What can hang from each mark
sozade: bima mele nanu semos soled
bima: mele sozade
mele: semos sozade
nanu: bima mele semos soled
soled: mele nanu sozade

Known rows, with every way that one mark hangs from another
bima(mele(semos sozade)): [ 47.6   5.9   3.9  15.6   2.1   3.0  19.6 -12.7   0.1   3.2 -42.1  -6.5
   7.6  16.9  15.9   3.6   6.7 -23.0 -12.2  10.0 -16.0  15.5   1.5   3.7
 -17.3]
sozade(bima mele soled(nanu(semos))): [-19.2  15.2   6.9   7.4   3.3  -4.0 -32.6  28.9  10.5  -3.8  41.5   6.3
 -10.7  -3.6 -19.9   0.6  -4.1  -8.8  11.5  -7.2  23.5  -9.0   3.6  -4.5
  -8.2]
soled(nanu): [ -0.3  10.5  -0.1  -2.0 -14.3   8.2  15.3 -22.0 -12.3  -0.8  -1.8  14.5
   4.9  -1.2   3.3  -1.2  12.7   1.2  -6.6  10.1  -1.6 -23.9   2.3 -19.3
  -0.8]
nanu(soled(mele)): [-16.6  -0.1 -29.5 -16.3  -6.5  -0.6   1.4 -15.4 -14.2   7.6  -1.0   0.1
   7.7  -8.7  -4.4  -4.0 -22.4  13.6  17.9  22.9  -9.4  -2.0  -3.1   4.1
  20.5]
mele(semos sozade(bima soled(nanu))): [ 20.0  14.5   1.8   0.2  18.7 -13.0  -8.1   9.1  -2.1  -6.6 -10.5  21.4
  -3.4  -6.0  12.7   8.0   8.1 -29.5 -13.6  -6.4  -7.8  25.6 -12.8 -18.3
  -5.3]
bima(sozade(soled)): [ -7.7 -17.0  -2.1  10.9   4.9  -9.2  -4.3  -2.5  -5.4 -13.5   1.8 -17.3
  -8.8  -8.8  19.6  24.2 -29.2   2.7  -1.8  17.8  -7.6  -5.4 -10.3   5.7
   7.9]
sozade(nanu(bima)): [-25.6  -6.3   1.7   5.8  -6.1   3.5  21.7 -13.0 -10.8   8.0  -6.0   1.0
   0.6   2.2   3.9  -2.0   5.5  20.8 -10.1 -20.0  13.9 -17.4  -2.3  -7.6
  22.7]
bima(sozade(nanu semos soled)): [ -3.5 -31.0  24.6 -13.3  -3.7  -9.2 -21.3  32.1  -6.6 -24.4  22.3  -8.2
 -26.1 -18.6  18.8  31.6  -2.7  -3.2   0.9  -7.7 -12.6  -7.9   1.0   0.8
   7.1]
nanu(mele semos): [-27.7  -0.3   3.1  -2.1 -23.9   9.9   5.6  -5.8   7.0  15.8  -8.0  -3.0
   7.7  12.3 -11.7 -17.9 -18.0  21.3  16.0 -14.8   8.9 -17.5   0.6  16.9
   0.5]
soled(mele(semos)): [ 13.9   2.2 -16.5  -1.1 -22.0  -9.5   4.6  -9.6 -23.8  -2.8 -15.7   4.9
  12.5  -3.4   6.2  -3.5   7.0  -5.1  -2.8   6.8 -10.0  14.3   1.0   0.2
  -3.3]
mele(semos sozade(bima nanu)): [ 16.3 -13.6   3.0  -1.6  -2.3 -10.0  15.7  14.5  -9.8  -5.9 -32.7  11.7
 -11.0   8.1  13.2   9.7  16.8 -20.1 -19.0 -33.3  -2.3  22.5   2.3  -7.3
   3.4]
nanu(semos soled(sozade(bima))): [-17.2   3.7 -29.6  -1.8   9.3 -12.4 -11.9 -10.8  -2.6   9.3  -9.6   2.6
   2.1   5.0 -11.2 -27.9  -9.8   6.0  15.8  -8.3   9.3 -11.7  -9.0  16.3
   7.5]
sozade(semos soled): [-14.1   0.8  14.2   1.1  -7.5 -16.4 -16.3   4.7 -11.4  -2.2  17.1  -2.7
 -13.9 -15.8   6.6  23.3  -7.8   4.2  17.4   9.2 -13.5 -13.9 -13.5  10.3
   8.5]
nanu(soled): [-22.6   7.0 -18.6  -9.9  -6.6  -2.3  12.9 -24.4  -9.6  15.4  -5.2  -5.0
  -0.5  -3.6   0.4  -2.9 -23.5  11.5  21.4  12.7  -4.4 -16.0  -5.4   8.2
  25.1]
nanu(mele(sozade) semos): [ -5.4   1.4   5.9  -0.6  -4.8  19.7  14.9  -5.1  18.6  18.7 -22.8   4.5
   4.7  17.5  -5.0 -10.0 -23.0  16.4   2.6 -15.5  -2.6  -3.5  -9.8   9.8
  -4.2]
sozade(bima(mele(semos)) nanu): [  9.3 -16.7   6.0   5.8 -19.0 -14.7   0.2  22.3 -11.5 -10.7 -22.2 -10.5
  -1.7  13.1   3.2  -3.0  23.9 -28.4  -7.2 -21.7  11.4  10.5  23.9   4.6
  -5.8]
bima(mele(semos) sozade): [ 40.6 -18.0   2.6  14.7 -10.2  -3.5  12.9  -6.0  -4.0 -13.8 -26.9 -22.7
   5.2  10.7  19.9   1.5   6.2 -24.1 -14.6  11.6  -6.3  13.0  18.0   3.9
 -23.0]
bima(sozade(mele nanu semos)): [  5.6 -32.4  26.8  -5.5 -14.9   4.5   3.3  30.4   1.8 -22.8  27.4 -11.4
 -26.3  -6.2   2.1  30.7  24.7   0.0  -6.9  -4.5  -4.1  -8.2  24.6  -3.8
  -7.9]
bima(mele(sozade)): [ 25.2  -3.3   2.0  18.1   2.6  13.5  23.0 -14.7   4.6   6.2 -34.1 -12.0
   4.9  18.1   7.5  13.2  -8.5  -4.7 -12.5  19.8 -12.4  -4.1  -3.5   1.6
 -11.3]
sozade(nanu): [-17.5 -10.4   5.1  -6.6 -20.1   3.1  12.7   1.2 -16.9  -2.2  -9.7   0.9
  -5.4   1.1   6.1   9.3   5.4   8.1  -1.7 -11.9   4.0 -24.1   3.5   0.5
  18.1]
sozade(bima semos soled(mele nanu)): [-10.7  -2.8   1.3 -10.7  -5.5 -16.2 -35.7  26.1 -12.1 -21.3  33.8  19.3
  -8.1 -20.4  -6.8  13.6  11.6 -14.0   1.3   9.4 -12.3   9.8  -0.6 -18.8
  -9.3]
soled(mele sozade): [  4.5   0.7 -26.0   7.0  -5.5  -3.1   3.5 -18.1 -21.0 -11.8 -19.4   4.4
  15.7  -0.6  -2.1  -0.7  13.8  14.6 -11.4  27.9 -15.7  -5.2 -13.8   8.9
  -2.7]
mele(semos sozade(soled)): [ 20.1  12.6   1.2   7.1  12.8 -11.1  -1.3  -2.3  -4.4   4.1 -21.8   4.2
  -2.8  -4.0  20.9  15.8 -16.0 -12.5  -1.6   3.0 -14.5  18.3 -22.6   7.0
   6.3]
nanu(bima(mele) semos): [ -0.2   6.9   1.5  26.9  -3.3  10.7   7.5 -20.2   9.2  23.1  -9.0 -12.2
  14.6  16.9  -4.6 -25.0 -13.0   9.3  -1.6  -9.8  16.9 -16.8   3.2   7.9
  -9.3]
sozade(mele(semos) nanu(bima soled)): [-10.9  11.4  -3.4 -13.5   7.5  -2.2  11.6   3.0  -0.6  16.6  12.5  -3.3
   1.0  -5.6  -9.4 -11.6  13.4   3.7  14.0 -16.9  22.6  11.1  11.8   3.9
  27.4]

Rows
[  0.1 -10.6  15.9  -4.1 -10.2   9.5  22.8  -1.9  10.2   5.9 -14.7   3.5
  -4.7   6.0  -2.0  12.7   2.5  11.8   0.8  -1.2 -23.2   3.3  -6.2   2.7
  -4.2]
nanu(mele(sozade(semos)))
[ 13.2  -3.6 -13.4 -23.2   6.9   4.6   1.8  -5.3  -2.6   6.6   0.1  10.9
  -5.3 -11.3   0.8  10.0 -12.1   4.9   9.8  18.1 -33.0  14.2  -9.5  -4.8
   7.7]
nanu(soled(mele(sozade(semos))))
[-33.5  23.2  10.0  -4.9   8.2  11.1 -16.8  -2.7  18.8  17.5  21.3  10.9
  15.3  -1.6 -15.1 -27.5 -15.4  20.7  10.9 -18.1  18.4  -9.0 -11.2  -4.2
   4.8]
sozade(soled(nanu(bima mele semos)))
[ -4.2  -1.0   1.0   2.5  -2.1   2.5   5.1   9.2  -8.0 -14.7  -1.3  -3.4
  -2.4   5.9 -11.2  12.5  34.2  13.1  -6.7   6.4   6.9 -19.4   2.1  11.8
   4.8]
soled(sozade(mele nanu))
[ 14.3  17.6   1.4   5.4   9.7   0.8  10.8 -30.1  -7.4  -2.5   5.9  22.1
   9.4  -7.5  -3.2 -13.8  47.4  11.3 -19.4   4.4  -8.5 -18.1 -10.3 -19.2
  -8.3]
soled(nanu(bima) sozade(semos))
[ 10.6   1.7   4.9  13.3  11.2  22.8   8.3  -9.2  19.2   1.8  28.9   1.4
   1.2   3.2  -5.8 -13.6   4.5   7.9 -20.4  -7.4  21.1 -11.5  13.1 -22.5
 -19.0]
soled(nanu(bima(sozade(mele)) semos))
[ 26.9  -1.7   7.1  14.0   9.0  22.2   4.5 -17.6  17.9   0.2   3.3  -5.8
  12.1  12.0   4.7 -27.0   0.3  -4.5 -23.9  -5.2  13.7 -12.1  14.9 -21.8
 -29.8]
soled(nanu(bima(mele sozade) semos))
[-26.7   9.9  -1.6 -12.9   6.9  12.5  -1.4   5.5  12.5  26.9  29.2  -3.7
  -3.2   0.3 -19.8 -20.2 -12.3  22.8  20.2 -26.6  32.9 -14.8   7.7   7.4
  26.6]
sozade(mele nanu(bima semos soled))
[-14.1   6.3  -5.8  -5.1  -3.8   3.9  -7.7   0.4   7.8  -6.8  -5.8  18.6
  12.1  13.2 -21.8 -32.4  23.9   4.1  -3.6 -16.1  11.1 -11.3  -1.0  -0.8
 -17.3]
soled(nanu(mele semos) sozade(bima))
[  6.6  -0.1 -15.8   7.8  18.6  -4.7  20.4 -15.9   9.9   8.6  11.0 -18.0
   1.0  -4.9   1.3  -7.9  -4.5   0.5   1.4   5.7  10.8  23.6  11.1   2.1
   8.3]
nanu(bima(sozade(mele(semos))) soled)
[-50.6   6.1 -15.8  -4.9   3.2   4.3  24.3 -27.9  11.8  28.1  -6.3  -8.2
  13.8   0.4 -16.3 -21.3 -20.1  31.6  22.1   1.0   9.9  -1.0  -4.8   8.3
  30.7]
nanu(bima mele soled)
[ 29.9  22.1  15.5  -0.4  21.0  18.7 -25.2   7.9  18.7   4.9  -0.6   7.0
   4.8   9.0   4.0  -2.7 -15.9 -14.4  -2.0   7.0  -4.5  -9.7 -10.5  -3.7
 -18.7]
bima(mele(sozade(soled(nanu(semos)))))
[-10.7  -2.9   0.7   5.0  13.1 -17.1  -1.6  18.9  10.3   1.0 -21.7  -0.7
  -2.3   3.7   1.8  10.4 -13.0 -12.2   3.7 -11.6  -6.5  40.5 -13.6  12.1
   3.2]
nanu(mele(semos sozade(bima soled)))
[  1.1 -17.7  19.3   9.1   3.9  -9.8 -15.2  24.3   7.4 -18.8  39.6 -18.8
 -24.6 -15.5   3.5  39.4  -5.0   0.0   6.9  20.9 -10.6   0.2   4.8   8.0
  -8.3]
bima(sozade(mele semos soled))
[ -9.9  -1.6 -14.0   1.6   8.1 -19.9  -5.1   6.6   1.0  -4.4  21.7  -5.8
 -14.8  -6.1 -23.0   5.9  26.6   0.9  17.5  16.2  -3.0   0.7   5.4  14.1
   3.6]
nanu(soled(sozade(bima mele semos)))
[ 27.4   9.8 -24.6   2.7  -7.6 -13.5   0.6 -15.5 -27.6 -13.1 -27.3   9.5
  19.4  -1.9   4.3 -10.5  25.4  -2.1 -12.4  15.8 -14.6  14.2  -9.9   9.7
  -9.6]
soled(mele(semos) sozade)
[ 34.1   4.2 -13.9   0.2  -2.9   2.0  14.7 -10.3 -14.1   0.5 -34.5  12.1
  10.0   3.4  14.0   3.7   2.7  -8.3 -16.3   6.8 -21.2  27.7  -9.8  -5.0
  -8.5]
soled(mele(semos sozade))
[ 13.7 -22.1   0.4 -19.5  -0.1 -10.9 -27.1  34.1 -16.1 -27.9   3.2  -3.0
  -1.7 -17.0  20.1  15.0  -2.7 -11.5  -8.6  -4.6  -9.5  27.7   3.9   1.5
   4.6]
bima(sozade(nanu soled(mele(semos))))
[ 16.3 -24.2  19.4  10.7   3.3  -9.5 -20.2  14.9   5.7 -19.0  13.8 -27.8
 -13.4  -7.8  14.7  26.0 -10.0 -13.4   2.9  24.8 -16.1  -2.5   6.5   9.9
 -18.4]
bima(mele sozade(semos soled))
[  8.2  30.1  10.4  -1.7   2.1  -6.1 -17.0  12.0  -3.4  -6.4  26.1   6.9
   0.7 -12.6  -2.3   9.9  19.3 -15.5   6.7  13.3   6.0   5.4   3.8  -0.1
  -6.0]
sozade(mele(semos) soled(nanu))
[ 17.3  -5.6  16.8  11.1   4.7  11.7  15.7  -8.1  12.6 -12.6  37.9   1.1
  -9.2  -8.7  -3.3   8.2  30.5   2.7 -21.9   8.3  -0.9  -2.4  17.0 -29.9
 -19.6]
soled(nanu(bima(sozade(mele semos))))
[-58.2 -21.3   9.1  -9.4  -8.5 -13.6 -16.9  36.9   1.8  -8.9   4.0  -6.1
  -9.1   0.1 -11.5  14.6  -9.2   7.7  14.9 -19.9  11.4   3.7   1.1  14.9
  23.1]
sozade(bima nanu(mele) soled)
[  3.7  -2.2   9.5   3.8  11.9   6.4 -12.0  12.2   7.4 -21.9  33.3  -6.3
  -8.7 -10.8   2.9  24.5  -2.7  -5.3  -6.6  28.7   1.8  -3.9   5.7 -10.3
  -7.0]
bima(sozade(mele soled(nanu)))
[-14.7   6.8 -25.8 -21.4  -9.4   5.8 -15.6  -8.8  -6.1  16.9   6.4   2.9
   7.9  -5.5  -9.1 -22.0 -34.5  14.8  24.2   3.2  -0.5  -6.6  -3.0   9.3
  11.5]
nanu(semos soled(mele))
[  7.4  13.9  -9.0 -15.3 -17.9  17.4 -13.5  -7.8  -9.6   0.3   9.8  23.2
  13.2  -1.0  -6.5 -20.1  -0.5   4.8  -3.3  -2.4  -0.2 -14.6   3.4 -16.0
 -14.4]
soled(mele nanu(semos))
[-20.1   3.8   2.3 -26.5  -6.2  12.9 -12.3  18.6   6.6  13.4  25.2  -3.0
  -9.8   0.5 -18.0  -7.5 -10.1  13.7  29.5 -17.2  23.5 -20.5  14.0  16.8
  21.1]
sozade(mele nanu(semos soled))
[ 13.9   2.9   3.4  -6.9  -0.6   2.2  19.7   1.4   7.3  -3.6 -27.2  21.1
   6.3  10.8  -2.2  -9.8  23.9 -18.2 -17.0 -14.7  -4.3  30.7   4.2 -18.6
 -13.1]
soled(nanu(mele(semos sozade(bima))))
[  1.7  25.3  10.7  12.3  15.4  10.6 -25.9  -5.4  13.5  12.3  17.0   0.9
  16.2   2.3  -6.1 -22.2 -10.1   0.2   2.2  -2.2  17.9 -16.5  -5.9  -5.4
  -9.6]
sozade(soled(nanu(bima(mele) semos)))
[ 35.2  10.9   7.0  13.5  15.5  -6.2  -6.0   3.4   3.5   2.0 -27.6 -10.8
   4.7   5.5  16.2  13.7 -10.9 -22.8  -0.8  14.1 -14.9  21.8 -12.6  14.3
  -9.0]
bima(mele(semos sozade(soled)))
[ -5.2  22.5   0.4   6.8  -2.3  16.4   8.1 -28.2   2.2  20.3   8.1  18.5
  11.1   3.6  -2.6 -31.6   0.8  11.3  -8.9 -19.0  16.4 -24.4  -2.9 -20.7
  -3.3]
soled(nanu(bima semos))
[ -7.1 -22.9   1.1   3.5  -0.6   0.3  19.4  12.2  -4.4  -4.3 -24.5   8.5
 -15.9  10.9   7.6  17.7   2.1  -5.3 -18.7 -23.0  -1.5   1.4  -2.9 -10.3
  11.5]
mele(sozade(bima nanu))
[  5.1  -2.1  -0.3  20.0  -1.6 -29.1 -19.2  17.4  -6.7  -5.7 -11.1 -18.1
  -0.8   3.6   3.7   6.2  -3.8 -29.1   7.1   4.3   4.3  20.1   5.2  15.4
  -8.0]
sozade(bima(mele(semos)) soled)
[-35.4 -16.1 -15.5  -4.7  12.6   7.3  27.2 -23.7  17.6  13.0  -4.8 -19.2
   6.2   0.1  -4.1 -14.8 -25.8  26.0   7.4   3.9   4.9   8.5   0.6   0.8
  21.5]
nanu(bima(sozade) mele soled)
